What can hang from each mark
j514: j286 j461
j414: j496 j994
j496: j514
j461: j414 j630
j994: j514 j630
j286: j414
j630: j286 j496 j994

Every row comes from one small tree of marks. Brackets hold a mark, then the marks that hang from it, in the order of their numbers. Every link used is in the known rows. Which tree was each row made from?
Known rows
[j630 j286 [j994 [j514 [j461 [j414 j496]]]]]: .31; .03; -.21; .21; .05; .26; .31; -.05; .02; -.05; -.08; .09; .11; -.13; -.12; .18; -.14; .06
[j514 [j461 j630]]: .15; -.02; -.21; .13; .01; .20; .18; -.10; -.05; -.18; -.12; .06; .11; -.10; -.05; -.05; .10; .13
[j630 [j286 j414] j496 [j994 [j514 j461]]]: .27; .03; -.07; .13; .06; .33; .57; -.24; .11; .01; .10; .13; .12; -.16; -.08; .12; -.27; .05
[j514 j286 [j461 [j414 j994]]]: .28; -.01; -.15; .04; .06; .20; .40; .07; -.09; -.16; -.12; .03; .11; -.01; -.12; .08; .08; .07
[j630 [j286 j414] j496 j994]: .26; -.03; .03; .20; .04; .26; .48; -.23; .09; .03; .13; .05; .23; -.09; -.02; .12; -.24; .06
[j630 [j286 [j414 [j496 [j514 j461]] j994]]]: .15; .04; -.23; .14; -.05; -.13; .33; -.10; -.02; -.17; .12; .03; .09; -.11; -.06; -.09; -.09; .13
[j414 j496]: .19; .02; -.24; .20; -.09; -.02; .02; -.04; -.08; -.18; -.17; .03; .12; .06; -.02; .09; .05; .14
[j514 j286 [j461 [j414 j496 [j994 j630]]]]: .22; .02; -.18; .01; -.05; .13; .30; .07; -.15; -.16; -.17; .07; .05; -.04; -.01; .05; .06; .10
[j414 j994]: .17; -.01; -.20; .17; .09; -.02; .20; .02; -.09; -.16; .03; -.09; .15; .14; -.07; .07; .08; .11
[j286 [j414 j994]]: .12; .04; -.14; .13; .04; -.04; .31; .00; -.07; -.16; .09; -.06; .09; .10; -.04; .01; -.02; .12
[j994 [j514 j286 [j461 j414]] [j630 j496]]: .26; .12; -.16; -.01; -.08; .43; .25; -.04; -.03; .02; -.13; .18; .02; -.21; -.05; .14; -.02; .11
[j514 [j461 [j630 j286]]]: .19; -.04; -.17; .17; .04; .22; .20; -.13; -.01; -.14; -.03; .07; .18; -.19; -.06; -.03; .03; .14
[j414 [j496 j514]]: .16; .05; -.30; .19; -.20; -.07; -.03; -.06; -.04; -.14; -.13; .03; .08; -.05; -.07; -.01; .08; .13
[j496 [j514 j286 [j461 j414]]]: .25; .03; -.22; .04; -.11; .20; .24; -.03; -.02; -.08; -.11; .09; .06; -.19; -.19; -.01; .11; .08
[j286 j414]: .14; .05; -.14; .13; -.01; .04; .22; -.08; -.04; -.11; .03; .03; .08; .03; -.05; .02; -.02; .14
[j994 [j514 [j286 j414] [j461 j630]]]: .20; .10; -.18; .03; -.12; .34; .34; -.05; -.02; -.08; -.14; .15; .02; -.23; -.03; .08; .00; .14
[j496 j514]: .15; .03; -.25; .16; -.09; .02; .05; -.08; -.01; -.07; .01; -.01; .10; -.08; -.15; -.03; .11; .12
[j994 j514 [j630 j496]]: .17; .12; -.20; .12; -.06; .25; .05; -.09; -.03; .02; -.02; .09; .05; -.10; -.01; .13; -.02; .14
[j414 j496 [j994 j514]]: .18; .10; -.33; .20; -.05; -.05; .09; .08; -.09; -.18; -.13; -.03; .06; .09; -.01; .16; .02; .12
[j514 j286]: .26; -.03; -.10; .09; -.03; .20; .22; -.04; -.07; -.06; -.10; .04; .17; -.01; -.08; .15; .09; .12
[j496 [j514 [j286 j414] [j461 j630]]]: .15; .04; -.16; .01; -.20; .22; .34; -.13; .00; -.09; -.06; .11; .05; -.30; -.06; -.11; .07; .12

Write each row's tree
.18; .05; -.14; .05; -.19; .11; .26; -.08; -.01; -.02; .00; .05; .08; -.16; -.10; .01; .05; .12 | [j496 [j514 [j286 j414]]]
.28; .02; -.07; .19; -.23; .52; .25; -.02; .09; .04; -.19; .03; .19; -.31; .00; .13; -.02; .06 | [j461 j414 [j630 [j496 [j514 j286]] j994]]
.19; -.02; -.07; .26; -.10; .23; .29; -.11; .03; -.06; -.04; .03; .20; -.19; .08; .08; -.14; .13 | [j461 [j630 [j286 [j414 j496]] j994]]
.29; .00; -.14; .03; .01; .27; .31; .00; -.06; -.12; -.17; .11; .10; -.07; -.14; .09; .08; .09 | [j514 j286 [j461 j414]]
.32; .06; -.11; .31; -.07; .56; .19; -.01; .12; .05; -.11; .04; .23; -.31; .00; .25; -.16; .09 | [j461 j414 [j630 j286 j496 [j994 j514]]]
.30; .11; -.28; .07; -.11; .26; .20; .05; -.05; -.12; -.28; .16; .02; -.12; -.10; .19; .02; .10 | [j994 [j514 j286 [j461 [j414 j496]]]]
.20; .03; -.15; .21; -.06; .00; .17; -.10; -.01; -.11; .03; .06; .16; -.07; -.01; .07; -.11; .17 | [j630 [j286 [j414 j496]]]
.23; .10; -.13; .19; .00; .14; .34; -.09; .06; -.04; .15; .03; .17; -.09; -.02; .13; -.20; .13 | [j630 [j286 [j414 [j994 j514]]] j496]
.19; -.04; -.12; .17; -.02; .21; .40; -.17; .01; -.14; -.06; .09; .13; -.18; .02; -.02; -.12; .10 | [j514 [j461 [j630 [j286 [j414 j496]] j994]]]
.27; .01; -.20; .06; -.04; .12; .34; .08; -.11; -.21; -.22; .06; .09; .00; -.06; .09; .05; .08 | [j514 j286 [j461 [j414 j496 j994]]]
.14; .02; -.13; .12; .04; .07; .19; -.05; -.09; -.08; .07; -.05; .13; .06; .02; .03; .02; .12 | [j414 [j994 [j630 j496]]]
.10; .06; -.20; .07; -.10; -.02; .18; -.18; -.04; -.07; .12; .11; .03; -.22; -.03; -.14; -.06; .16 | [j994 [j630 [j286 [j414 [j496 [j514 j461]]]]]]
.31; -.03; -.08; .06; -.09; .37; .47; -.15; .06; .01; -.11; .09; .13; -.17; -.13; .06; -.04; -.01 | [j630 [j496 [j514 j286 [j461 j414]]] j994]
.18; .00; -.10; .17; .07; .09; .21; -.08; -.05; -.05; .16; -.03; .19; -.03; .01; .05; -.05; .14 | [j414 [j994 [j630 j286 j496]]]
.13; .04; -.33; .15; -.21; .03; .05; -.10; -.04; -.20; -.20; .08; .06; -.17; -.03; -.11; .09; .13 | [j414 [j496 [j514 [j461 j630]]]]
.21; .03; -.24; .12; -.25; .03; .07; -.05; -.05; -.10; -.18; .06; .11; -.10; -.06; .06; .09; .12 | [j414 [j496 [j514 j286]]]
.25; .13; -.16; .10; -.06; .31; .19; .12; -.05; .00; -.07; .01; .08; -.09; -.01; .21; -.01; .11 | [j461 [j414 [j994 [j514 j286] [j630 j496]]]]
.24; .01; -.19; .21; .02; .30; .15; -.02; .01; -.14; -.08; .07; .17; -.24; -.08; .00; .01; .14 | [j514 [j461 j414 [j630 j286]]]
.11; .12; -.29; .13; -.11; .04; .28; .01; -.06; -.23; -.10; .05; -.01; -.06; .06; .00; -.06; .15 | [j286 [j414 j496 [j994 [j514 [j461 j630]]]]]
.22; .10; -.15; .03; -.16; .41; .38; -.11; .03; -.06; -.16; .19; .05; -.25; .00; .10; -.06; .13 | [j994 [j514 [j286 j414] [j461 [j630 j496]]]]
